Each row was made from one walk, in order. Every step used is in the known rows, and no mark comes twice. Write each row's walk.
In the rows, zero is written as 128.
Known rows:
x-w-h: [177  94  95 138 140 129 121 122  97  76 147 130 161  83 121  86 163 177
 130 122 120 112 147 147 104 112 152 118 103 144 131  68 123 186 104 142
 102 125]
k-e-j-a-h-p: [112  97  89 135 126 115 154 134 151 111 122 122 138  45 101  94 108  91
 137 126  96  92 110 118 104 126 174  99 119 109 156 138 129 136 107 171
 130 123]
x-w-h-p: [169  90  99 147 129 131 115 124  95  79 141 128 170  90 116  87 152 154
 130 119 114 109 150 150  97 116 171 115  97 124 159  78 126 196 102 137
 102 130]
k-y-h-p: [134  88 131 158  80 120 150 124 136  72 120 114 157  96  83 105  75  69
 121 112  97 117 115 122 145 122 158 126 106 218 153  65 117 113 107 163
 140 130]
j-e: [147  97 123 130 114 126 133 137 156 139 117 117 139 114 105 113 110 115
 136 118 113 143 116 124 117 113 137 119 109 150  91 116 130 151 109 155
 113 109]
y-h-p: [139  90 111 152  99 131 121 128 125 109 131 108 147 120  90 109 147  84
 126 113  98 137 118 109 119 138 163 131 113 194 170  86 120 106 115 151
 128 136]
j-a: [155 104 108 133 114 129 135 140 152 128 121 130 130  82 116 101 128 148
 146 148 104 108 105 120 136 118 138 122 120 149 163 124 122 134 115 147
 119 123]
a-h: [143 108 106 144 136 128 138 133 135 152 124 111 148 110 101 101 141 108
 133 115 115 118 122  99 142 134 137 110 125 180 138  86 123 114 130 147
 118 131]
x-w-n-e-j: [111  96  86 147 142 116 131 125 110  35 149 134 137  91 128  89 145 192
 137 118 107 104 122 153 102 117 146 118 111 153  93  89 124 176 112 148
 102 129]
e-j: [ 97  87 105 138 126 125 148 127 137  90 127 144 130  77 114 112 130 163
 148 127  97 123 108 116 107 121 145 123 112 142 122 123 130 143 121 159
 142 130]
n-w: [120 110 112 148 131 140 140 130 138 124 144 118 140 116 126 115 124 157
 127 113 106 114 110 134 108 119 146 125 118 164 140  88 121 130 120 141
 119 130]
n-e-j: [ 60 101 103 144 131 125 155 130 144  92 137 127 129  93 124 107 143 169
 131 109  89  95  98 125 103 122 138 119 114 135  99 124 125 123 122 154
 128 130]
k-e-j-a-h-y: [108  95  93 137 124 114 163 130 156 119 126 124 132  37 102  87  92  96
 143 128 103  86  93 116 109 123 170 106 121 116 143 143 127 123 103 172
 137 125]
k-e-j-a: [112  96  94 131 124 114 157 132 150  96 128 133 125  42 111  99 112 124
 140 135  96 100 104 125  99 116 159 110 121 106 137 140 126 137 105 177
 133 117]
j-e-k-y: [117  93 132 138 100 120 154 124 149  82 109 123 148  71  90  96  39 147
 133 108 113 146 111 125 121  96 143 124  91 178  76 111 135 161  95 162
 128 108]
s-y-h-a-j: [122  93 108 160 122 125 145 139 150 142 118 117 145  91  78 114 169 157
 133 143 109 107 114 106 119 127 135 123 108 175 141  90 117  36  97 151
 143 126]
s-y-h: [115  91 109 148 123 133 144 140 131 105 126 122 140  89  81 131 164 192
 128 137 105 122 119 112 122 133 129 121 118 167 137  80 115  61 105 152
 131 128]
y-h: [149  95 107 141 113 128 129 126 131 102 138 111 138 112  96 108 160 113
 127 116 106 141 115 106 128 134 141 136 122 219 135  74 117  94 117 157
 128 130]
s-y: [ 99  95 120 155 125 134 148 144 129 125 118 135 139  92  92 136 143 211
 138 149 106 111 118 123 118 123 125 111 115 106 143 103 119  94 108 148
 129 126]
e-k-y-h-a: [ 96  94 126 161  88 119 158 107 117  50 119 118 156  60  82  72  47 131
 132 109 105 132 107 111 126 103 155 141 101 240 126  86 126 116  96 165
 150 130]
w-n-e-k-y-h-a: [ 70  98 100 166 103 113 148 119 100  13 124 106 146  98  99  71  75 136
 125 108 104 111 104 127 132 108 143 136 115 226  97  81 122 152 104 152
 117 134]
k-y-h-w-n-e: [103  96 114 157  96 117 160 119 131  58 124  97 147 110 103 106  81  87
 106 107  95 102 108 131 147 122 156 126 116 252 112  48 112 132 107 160
 121 130]
x-w-n: [157  95  97 151 132 120 117 126  99  60 143 134 141 104 119  94 139 173
 141 132 119 124 133 149 115 117 144 121 114 159 121  76 122 182 112 147
 101 128]
j-e-k-y-h: [127  90 124 133  99 119 153 121 149  69 114 115 149  69  83  93  54 133
 127 100 112 153 112 119 124 103 146 129  93 215  71  96 132 139  93 164
 130 108]
p-h: [104 104 127 152 120 118 142 133 116  96 120 131 118 143 100  96 117 117
 156 132 112 118 125 111 134 127 136 111 106 101 149 134 121 121 123 149
 120 121]
n-e-k-y-h: [ 63 105 117 156 107 120 162 118 129  52 135 111 142  79 100  89  87 169
 113  95  95 108  98 121 122 111 140 130 102 204  95  87 121 104 106 159
 130 127]
j-a-h: [167 110  98 128 131 129 139 141 160 147 119 117 140  78 107  91 135 122
 142 136 110 100 111 107 151 128 139 111 125 178 157 111 123 118 121 143
 114 126]
w-x: [104 106 133 146 143 133 147 132 117 131 123 129 132  95 111 114 129 175
 136 145 117 122 120 131 105 111 130 127 121  89 127 114 125 155 120 147
 121 121]

Which walk is each row?
[130  84 109 151 111 135 136 126 101 103 125 120 156  96 108  91 114 131
 136 126 119 104 113 122 124 114 158 129 106 128 151  97 124 182 104 136
 120 138]  w-h-y
[ 96 105  92 129 149 118 168 128 150 128 120 117 131  37 112  98 111 113
 129 134 100  88 111 126  92 121 174 101 127 102 133 134 128 148 107 170
 124 119]  k-e-j-a-h-w-x
[134  97 118 136 132 114 158 130 175 147 109 115 136  74  90 110 114 154
 116 117 118 130 110 114 116 105 153 122  72 176  72  98 131 119  94 157
 137 101]  a-j-e-k-y-h-w-x
[ 92 100  75 137 142 118 144 138 129  50 123 121 129  90 118  91 133 158
 137 121 102  91 105 124 139 126 136 113 125 172  99 105 125 163 123 142
 104 133]  w-n-e-j-a-h
[ 91  92  82 142 123 126 139 120 122  70 133  99 133 117 114 110 152 114
 114 107  91 120 108 120 115 137 167 130 124 237 111  74 118 137 116 151
 114 138]  y-h-w-n-e-j
[161  94  98 153 127 125 130 129 121 134 117 116 162 101 110  78 160 112
 133 132 120  98 130 113 120 107 149 127  98 153 145  92 127 158 103 140
 124 126]  w-h-a-j
[114 106 125 166 118 108 143 133 139 140 111 125 126 145  97  75 125  77
 162 139 116  98 120 101 131 119 144 114  94 113 157 149 124  89 114 149
 135 118]  p-h-a-j
[141 115 104 129 145 134 148 135 156 172 112 107 140  78 116  98 128 125
 131 142 109  92 113 117 133 126 157 109 128 161 158 113 124 141 118 137
 107 126]  j-a-h-w-x
[159  92 128 152  89 109 157 125 173 109 113 106 157  91  83  86  81  46
 126 115 111 113 109 115 146 108 147 130  97 252 105  75 121  85  94 169
 145 113]  k-y-h-a-j-e
[112  94 121 162  97 112 158 113 135  75 119 122 150  59  80  76  72 140
 130 113 110 126 104 104 130 103 151 137  87 231 120  86 126  96  95 165
 157 124]  e-k-y-h-a-j
[129  99  76 142 144 117 129 131 124  51 139 126 147  77 122  77 140 161
 138 117 106  85 123 149 113 126 163 106 110 159 123  99 127 174 111 138
  96 133]  x-w-n-e-j-a-h-p
[122  92  90 126 130 126 148 136 160 108 115 135 140  53 106  95 124 129
 150 129  96  99 107 110 123 130 163 109 112 153 158 137 133 138 119 147
 133 133]  e-j-a-h-p
[119  90  95 124 126 125 149 133 157  91 121 147 125  50 117 103 127 168
 154 140  95 108 100 119 118 119 147 121 114 146 137 141 130 142 116 154
 138 126]  e-j-a
[142  87 104 148 114 137 123 131  94  95 120 118 165 107 107 101 140 125
 126 122 108 113 139 127 114 119 164 119 102 115 173  90 127 202 110 135
 109 135]  w-h-p
[132  98 128 160 101 110 152 127 170 151 103 117 153  87  92  74  74  92
 142 125 116 113 105 111 118  94 150 127  83 184 106 123 133 113  91 160
 146 112]  h-a-j-e-k-y
[ 95 106 132 167 108 115 143 126 118 110 113 121 132 147  99  70  93  66
 164 135 112 105 122 111 125 119 147 119 111 122 164 148 124 113 114 149
 126 126]  p-h-a
[140  98 111 155 100 126 130 119 133 116 130 101 150 114  95  81 136  64
 134 120 106 129 112 106 119 126 152 143 128 241 148  88 119  86 108 156
 134 135]  y-h-a
[ 80  95  81 146 130 118 148 136 130  62 123 119 130  88 116  85 109 145
 142 122 105  82  89 124 139 125 146 117 122 165 109 118 125 159 117 139
 111 139]  w-n-e-j-a-h-y
[117  97  86 123 138 128 154 130 163 124 116 128 135  55 118 100 128 135
 143 130  94  97 105 111 123 129 165 110 118 177 140 128 130 140 119 148
 130 131]  e-j-a-h-w
[ 95  93 100 143 124 114 156 127 134  97 133 131 129  63 107 107 115 118
 135 124  98 112 110 123  91 119 157 111 119 105 124 127 126 139 109 181
 137 120]  k-e-j
[130 106  99 149 132 142 138 122 116 103 136 106 167 106 127  83 122 124
 125 112 112  96 126 139 103 107 160 131 117 178 149  80 125 166 106 132
 112 134]  n-w-h-a
[151 104 106 139 117 130 144 139 163 159 118 116 140  76 103  84 103 106
 148 137 114  89  92 106 152 127 152 115 122 168 168 126 123 113 113 138
 123 134]  j-a-h-y
[102  94 108 151 123 137 148 134 133 129 121 111 141 100  90 138 158 175
 118 135  98 117 118 117 113 137 150 117 119 176 144  77 114  74 103 149
 126 131]  s-y-h-w
[120  92 128 142  91 117 153 117 151  78 109 109 158  71  82  76  37 102
 131 102 112 145 110 119 118  97 153 134  96 228  79 104 134 134  87 164
 134 112]  j-e-k-y-h-a
[119  96 120 132 114 126 138 128 142 106 115 122 140  86  97  99  82 164
 137 110 114 158 113 118 105 104 143 125  96 156  82 125 137 161 101 154
 120 111]  j-e-k
[ 77  97  97 157 112 115 147 123  99   4 129 112 137  97 100  88  89 168
 120 106 105 118 105 127 138 113 136 131 112 213  88  71 120 158 110 152
 113 132]  w-n-e-k-y-h
[ 48 101 103 154 131 115 152 127 107  63 116 119 114 149 119  98 109 119
 144 122  98  97 118 124 121 132 163 105 107 121 125 133 122 163 122 144
 106 129]  p-h-w-n-e-j
[105  97 103 158 116 130 131 126 106 116 116 108 134 139 124 120 116 123
 126 133 101 123 116 129 120 125 164 120 124 172 141  86 120 197 119 143
 103 136]  h-w-n
[ 87  97  78 143 131 119 140 139 126  55 120 118 135  96 114  92 125 140
 136 119  97  89 106 126 132 128 151 111 119 157 123 114 127 173 121 138
 104 137]  w-n-e-j-a-h-p
[158  91 112 137 118 110 148 134 177 128 115 124 137  77  83 105 120 148
 125 111 118 137 107 103 132 108 140 122  70 195  74  94 130  99  96 162
 144 101]  a-j-e-k-y-h
[105 100  92 120 153 129 161 129 158 124 113 128 133  46 118 100 127 155
 142 137 100  94 108 118 114 125 162 111 119 150 134 133 132 150 119 146
 128 128]  e-j-a-h-w-x
[ 72 111 134 153 137 125 154 127 112 126 112 119 119 144 112 106 109 120
 143 139 110 108 129 124 112 125 159 109 108  78 150 138 122 150 120 143
 112 121]  p-h-w-x
[102 102 135 162 107 101 159 127 149 107  99 125 135 115  83  63  60  83
 158 126 119 107 117 107 133 104 149 114  76 138 119 149 131 103  97 157
 139 108]  p-h-a-j-e-k-y
[149  89 107 148 115 117 148 123 131  99 106 115 172  71  95  67  97 120
 129 119 122 106 128 119 123  90 154 127  80 177 108  92 134 172  86 148
 129 115]  w-h-a-j-e-k-y
[116  90  93 128 129 125 156 132 165 114 118 135 134  46 108  89 107 135
 155 132 103  92  90 108 130 126 159 115 115 159 142 141 131 123 115 147
 141 135]  e-j-a-h-y
[153 101 120 156 112 116 135 135 176 192 109 112 146 116 103  86 126  75
 145 133 117 113 108 109 113 106 146 125  96 165 117 129 131 107 101 153
 135 114]  h-a-j-e
[172  97 112 136 130 116 133 148 186 187 116 126 128 113 102 121 164 137
 134 128 119 128 111 108 126 115 131 114  82 135  90 114 129 112 109 153
 129 102]  a-j-e
[120 100  87 128 135 113 160 132 155 107 127 125 132  38 105  93 117 108
 138 128 100  94 108 116 109 124 160 102 124 124 135 132 127 128 109 174
 129 119]  k-e-j-a-h
